Each row comes from the steps of one path. Every step used is in the known rows, and no mark comes twice. Write the path behind each row, first mark first.
Known rows
R-K-V-U-Q-J: [  9.0   4.4 -31.5 -12.3 -10.4  10.8  14.5  -3.1 -18.6  -9.9  -8.8  -5.4
  -9.8  13.7 -18.0  16.0  22.1 -11.1   2.3  -5.7  23.9  -2.6  11.3 -17.9]
H-U: [ 13.8   0.6  -5.9 -27.1 -30.7  17.6   3.6 -17.1 -36.2   6.8   2.0   4.8
   8.3   1.0   1.7 -15.5  47.7  13.8  10.8  -3.2  15.0   7.3  16.7 -12.0]
U-V-K: [ 16.7  -3.0   6.2   5.9 -18.8   5.6 -32.7 -10.5 -29.4   5.4   7.9  27.2
   0.3   2.1   7.5  -2.2  47.2 -15.8   2.6  -5.1 -11.2  -1.4 -14.6 -20.3]
J-H-U: [ 20.7  -0.5 -11.2 -16.7 -22.8  17.3   1.8 -23.6 -30.8  15.7  -4.4   2.9
  10.4   8.8  16.4 -16.2  44.9   8.0   9.4   3.8  18.5  -4.2  19.7 -18.6]
B-U-V-K-Q-J: [  8.9   7.9  -3.3   4.3  -1.2  16.3 -24.9  -6.5 -34.7  16.4  -7.0  -0.8
  -5.8 -20.2 -10.5   6.0  14.3 -30.5  25.4  -4.6  22.7  -8.2  13.9 -18.0]
B-U-Q-K-R: [ 11.4 -27.7 -18.1 -28.4 -22.4  13.8   7.3  -5.1 -46.2  21.6 -19.2   0.5
  11.4  13.2 -30.8  11.2   9.3   0.1   9.8   2.6  36.7  18.7  13.4 -29.1]
H-U-Q-J: [ 16.8   3.1  -6.1 -36.5 -27.8   6.1  10.0 -17.7 -46.1  -3.2 -11.6   1.1
   9.9  14.1  -6.6  -5.0  32.1   1.1  18.7   3.2  30.6  18.2  26.8 -24.9]
U-V-K-Q: [ 15.8  -1.5   4.9   6.0 -11.5  19.2 -33.5  -4.6 -25.8   6.9  -0.5  13.1
  10.0 -15.7   3.4  12.3  30.9 -21.9   0.1  -9.2  -7.2  -2.7  -2.6 -17.4]
B-U-Q-K-V: [ -1.8 -14.0 -27.1 -16.4 -28.0   0.0  -0.5 -18.7 -40.7   5.0   7.0  -1.1
  -2.6   5.7 -34.8   2.7  17.5  11.6  -4.6  -1.2  24.6  27.9  11.8 -17.4]
H-J: [ 10.0 -14.4   2.1 -28.8 -25.0  10.7  -1.0 -10.5 -22.9  -6.6 -11.2   9.4
   2.1  -4.6 -18.5  -4.7  42.6  -2.5  11.2  -1.6  14.9  -2.5  18.1 -17.2]
Q-U-V: [ 24.0 -14.2  25.5 -18.7 -20.2   2.5 -19.5 -10.4 -30.0  10.8  -7.1  14.4
  15.5   6.3 -11.6   6.2  56.9 -14.7  12.4 -13.2  10.7 -22.3   3.2 -18.8]
J-Q: [  4.4  -6.6  10.6 -30.9 -22.9  15.1  12.9  -3.4 -26.6  -2.9  -4.5   8.2
  22.5   1.6 -14.2 -11.3  26.8  12.2  -0.6  -2.2   7.8  -3.0   4.4  -8.3]
B-U-Q-J-H: [ 12.3  -6.1 -16.0 -24.7 -17.5   6.6  11.2 -20.6 -34.7  15.7 -19.6  -5.4
   4.4  23.6  -7.0  -3.4  14.9  -4.6  20.3   0.1  38.4 -10.0  24.4 -34.5]
H-J-Q-U-B: [ -1.5 -16.7  22.4 -54.6  -2.8   8.3   4.8  -0.7 -22.5 -14.9 -25.3  15.6
   9.0 -17.5 -34.9   9.3  29.7  -1.9   0.4  13.4  23.1  -5.8  18.1 -30.0]
R-K-Q-J-H: [ 22.1   2.5   6.7   1.7  -5.9  28.7   5.4   1.4 -12.1   1.1 -25.9 -15.7
   3.3  11.1  14.9   0.2  15.3 -32.7  24.4  -4.6  28.9 -29.1  42.1 -17.5]
R-K-Q-U: [ 19.7   0.6  17.1 -21.9 -11.6  29.9  -1.7   0.8 -13.8  -3.3 -17.2 -12.8
  18.3   2.6 -16.3  11.5  28.8 -12.0  14.2 -17.8  27.4 -26.5  30.2  -6.6]
B-U-V-K: [ 11.5   1.3 -11.0  -1.1 -14.4   8.6 -26.9 -15.7 -35.1  21.8  10.2  20.5
 -10.1  -5.3  -7.1  -2.8  33.2  -3.4  11.9  -0.8   3.0  -6.4 -15.0 -16.1]
U-Q-K-V: [  1.1 -18.2 -10.2 -10.5 -33.1  -1.0  -8.5 -14.2 -34.1 -11.2   4.9   4.9
   6.6  13.0 -19.1   3.6  30.4   0.5 -14.0  -3.2  10.5  33.3  10.8 -21.3]
B-U: [  3.8  -8.8 -11.4 -24.2 -25.3  17.6   4.5 -12.9 -32.4  13.3   1.6   2.2
  -0.8   4.1 -17.4 -11.5  33.0  14.4  16.1 -14.1  23.4  -9.7  12.8 -13.3]
B-U-Q: [  9.2 -10.1 -18.4 -39.1 -27.7  10.4   8.2 -16.5 -40.7   8.7  -4.9   2.4
   6.2  14.7 -24.6   3.1  21.1  23.9   7.5 -11.5  21.9   2.2   4.4 -24.0]
U-V-K-Q-J: [ 14.0   3.6  14.7  10.7  -6.2  13.6 -30.2  -1.2 -24.3   0.6 -10.1   5.0
   3.4 -13.4   3.7   5.3  27.0 -43.7  15.8  -5.3   7.5  -5.3  14.4 -19.5]
J-H-U-V-K-R: [ 33.5  -1.6 -21.1  12.4  -9.0  21.6 -31.8 -19.9 -31.4  39.7  -7.5  24.8
  12.6  -7.3  20.7   3.6  30.1 -18.4   3.2  17.7  11.9  -4.7  -6.6 -26.7]
U-Q: [ 13.5 -13.9  -0.8 -32.4 -34.9   7.2   2.6 -10.1 -32.7  -7.7  -8.6   8.0
  16.4  20.4  -8.1   3.8  35.5  10.6  -3.3 -13.2   6.1   6.9   5.9 -27.1]

Write each row's path
[ -1.3 -21.1 -13.2 -30.7  -9.9  18.1   9.5   4.3 -22.8  -3.6 -11.3   5.5
 -16.0   3.8   1.1   6.7  54.3  -4.6  -4.9 -10.3   4.0  -3.6   4.3 -37.6] -> V-U-B
[  8.8  -0.9 -14.5   3.6 -28.1  17.9  -3.0  -8.5 -13.1  -7.2  12.7  12.8
  -6.3   5.3  -8.8  -5.6  34.2   6.2  -0.9 -13.8   6.9  -9.6  12.1  -5.7] -> R-K-V
[ 16.1 -13.8   0.7 -17.9 -21.4   4.5   5.3 -12.2 -28.8  -1.3 -22.8   1.0
  14.1  30.3   7.4  -2.8  27.2 -18.4   9.7  -2.2  25.6  -5.1  24.8 -37.3] -> U-Q-J-H
[ 13.6  17.8  -6.8   4.7  -3.6  25.0 -15.3 -20.2 -25.4   8.8 -12.8 -12.5
  13.5  -8.5  18.0 -11.2  24.2 -28.8  13.4   9.1  28.8   4.9  37.6 -18.4] -> V-K-Q-J-H-U
[ -0.5  -7.8 -31.1  -8.4 -20.1  17.2   0.6 -12.4 -16.6   4.2   7.1  -5.7
   0.6  -4.9 -17.3   0.9  47.4   3.8 -11.2 -18.2  10.6  -2.0   3.0 -11.9] -> K-V-U
[  9.3  -9.2  23.0 -46.0 -10.0   8.2   6.4 -10.9 -23.3  -4.5 -22.0   3.2
  29.4 -11.9 -44.4   2.6  28.3  -0.3   8.7   7.8  31.0 -10.4  17.2  -8.6] -> H-J-Q-U
[  6.9  -8.5  11.7 -12.4 -18.2  23.0   2.0   0.9 -23.3  -5.0 -18.0 -14.3
  13.5  -3.5  -7.6  -4.6  28.5 -25.8  21.4 -17.8  27.0  -7.9  42.0 -17.1] -> K-Q-J
[  9.9 -21.2   8.1 -25.9 -29.3  -1.1   1.3  -6.1 -42.8  -9.7 -10.7   4.6
  12.7  27.6  -9.8   0.8  35.6  -5.6  -1.6  -2.3   9.0  27.5  10.8 -27.1] -> U-Q-K
[  5.7  -6.7 -10.0 -36.1 -23.5   5.9  10.8 -12.5 -40.2   3.9 -13.7  -3.0
   2.0  16.6 -23.3  -2.4  17.6   2.5  23.0  -7.9  36.4   1.8  21.7 -27.0] -> B-U-Q-J
[ 23.0 -15.8  -2.4  10.7 -17.7  19.5 -33.9  -3.4 -25.8  22.6  -5.0  29.8
   9.4  -2.6   3.3   7.1  32.3 -24.6   2.3  -2.0   0.8  -6.6 -11.6 -27.2] -> U-V-K-R
[ 14.4  -4.5 -26.9  -6.8 -24.3  -0.4  -6.3 -30.3 -41.2   5.4   0.8   1.5
   9.7  10.3  -1.6   0.2  29.4   4.9 -11.5  16.8  21.5  33.5  18.6 -22.8] -> J-H-U-Q-K-V
[  7.6  -7.1  -0.6 -18.7  -9.5  13.3   3.5 -11.2 -32.2   0.8 -18.6   9.1
 -15.9   5.2  24.9 -16.1  44.2 -14.3  16.3  13.3  26.6   0.6  38.0 -41.6] -> Q-J-H-U-B
[  2.3   4.1  10.1   1.8 -12.2  23.9 -17.7  -5.1 -20.1  -9.6  -9.2  -7.7
  11.2  -5.9   1.9  -7.4  26.0 -33.7  12.3 -13.0  19.2   4.6  32.9 -16.7] -> V-K-Q-J
[  7.7  -5.8 -37.1  -7.1 -11.1   4.5   7.8 -17.3 -18.0   5.9 -14.8 -10.7
   5.0  12.7  -7.3   8.9  27.3 -16.2  -6.8  -4.3  28.7  -2.8  15.1 -31.4] -> K-V-U-Q-J-H
[ -3.0  -6.9 -31.2  -9.8  -6.5  21.2   6.6   4.6 -10.2  -9.7   2.9  10.7
 -31.1  -2.5  -3.4  13.1  41.0   1.0 -11.3  -7.7   4.4  -7.4   1.3 -25.4] -> R-K-V-U-B
[  4.7   8.0  -4.7  -2.6   5.2  24.6 -16.7  -9.9 -26.6   0.2 -16.8  -0.7
  -7.7 -14.3  28.0  -6.3  24.1 -30.3   7.7  14.1  23.7  10.3  39.1 -40.4] -> V-K-Q-J-H-U-B
[-13.6 -25.8 -19.9  -8.3  -9.0   6.6  -0.1   1.8 -24.3  -8.4   1.5   1.5
 -22.8  -6.0 -10.2   5.8  51.2 -15.4 -16.2  -0.5   8.1  23.4  10.1 -34.1] -> Q-K-V-U-B
[-10.0 -17.2 -31.3 -14.4 -13.2  16.5   0.4  -2.4 -16.4  -6.6   2.2   8.6
 -18.1  -9.5  -8.6   6.5  49.1   1.2 -17.6 -12.6   4.2   0.8   4.6 -33.4] -> K-V-U-B
[  5.7  -0.9   1.3  -0.2 -18.1  27.2 -20.9  -7.3 -19.6  -5.9   0.0  -1.6
  15.8  -7.9   0.1  -3.1  30.1 -12.4  -4.4 -14.7   3.2   5.7  14.7 -14.3] -> V-K-Q
[ 11.5 -11.8   8.6  -4.8 -19.3  11.4   1.3 -10.6 -20.4   3.7 -17.3  -1.8
   6.3  20.0  12.5 -19.0  41.3 -25.9  17.9  -5.7  25.4 -17.1  32.9 -26.2] -> Q-J-H
[ 14.9  -9.9  -7.7 -17.4 -19.9   6.8  -7.2 -11.1 -38.7  23.4   1.4  15.7
  -9.2  -2.1 -14.0   2.1  37.3   5.5  20.1  -7.7  10.7 -19.1  -4.1 -15.5] -> B-U-V
[ 17.2  -1.9   3.6 -12.5 -17.8  32.6   3.5   5.8 -17.9  -5.4 -10.4  -5.1
   4.8   1.3  -1.2   6.1  22.9  -4.7  11.3 -14.4  12.0 -17.6  22.9  -6.6] -> R-K-Q
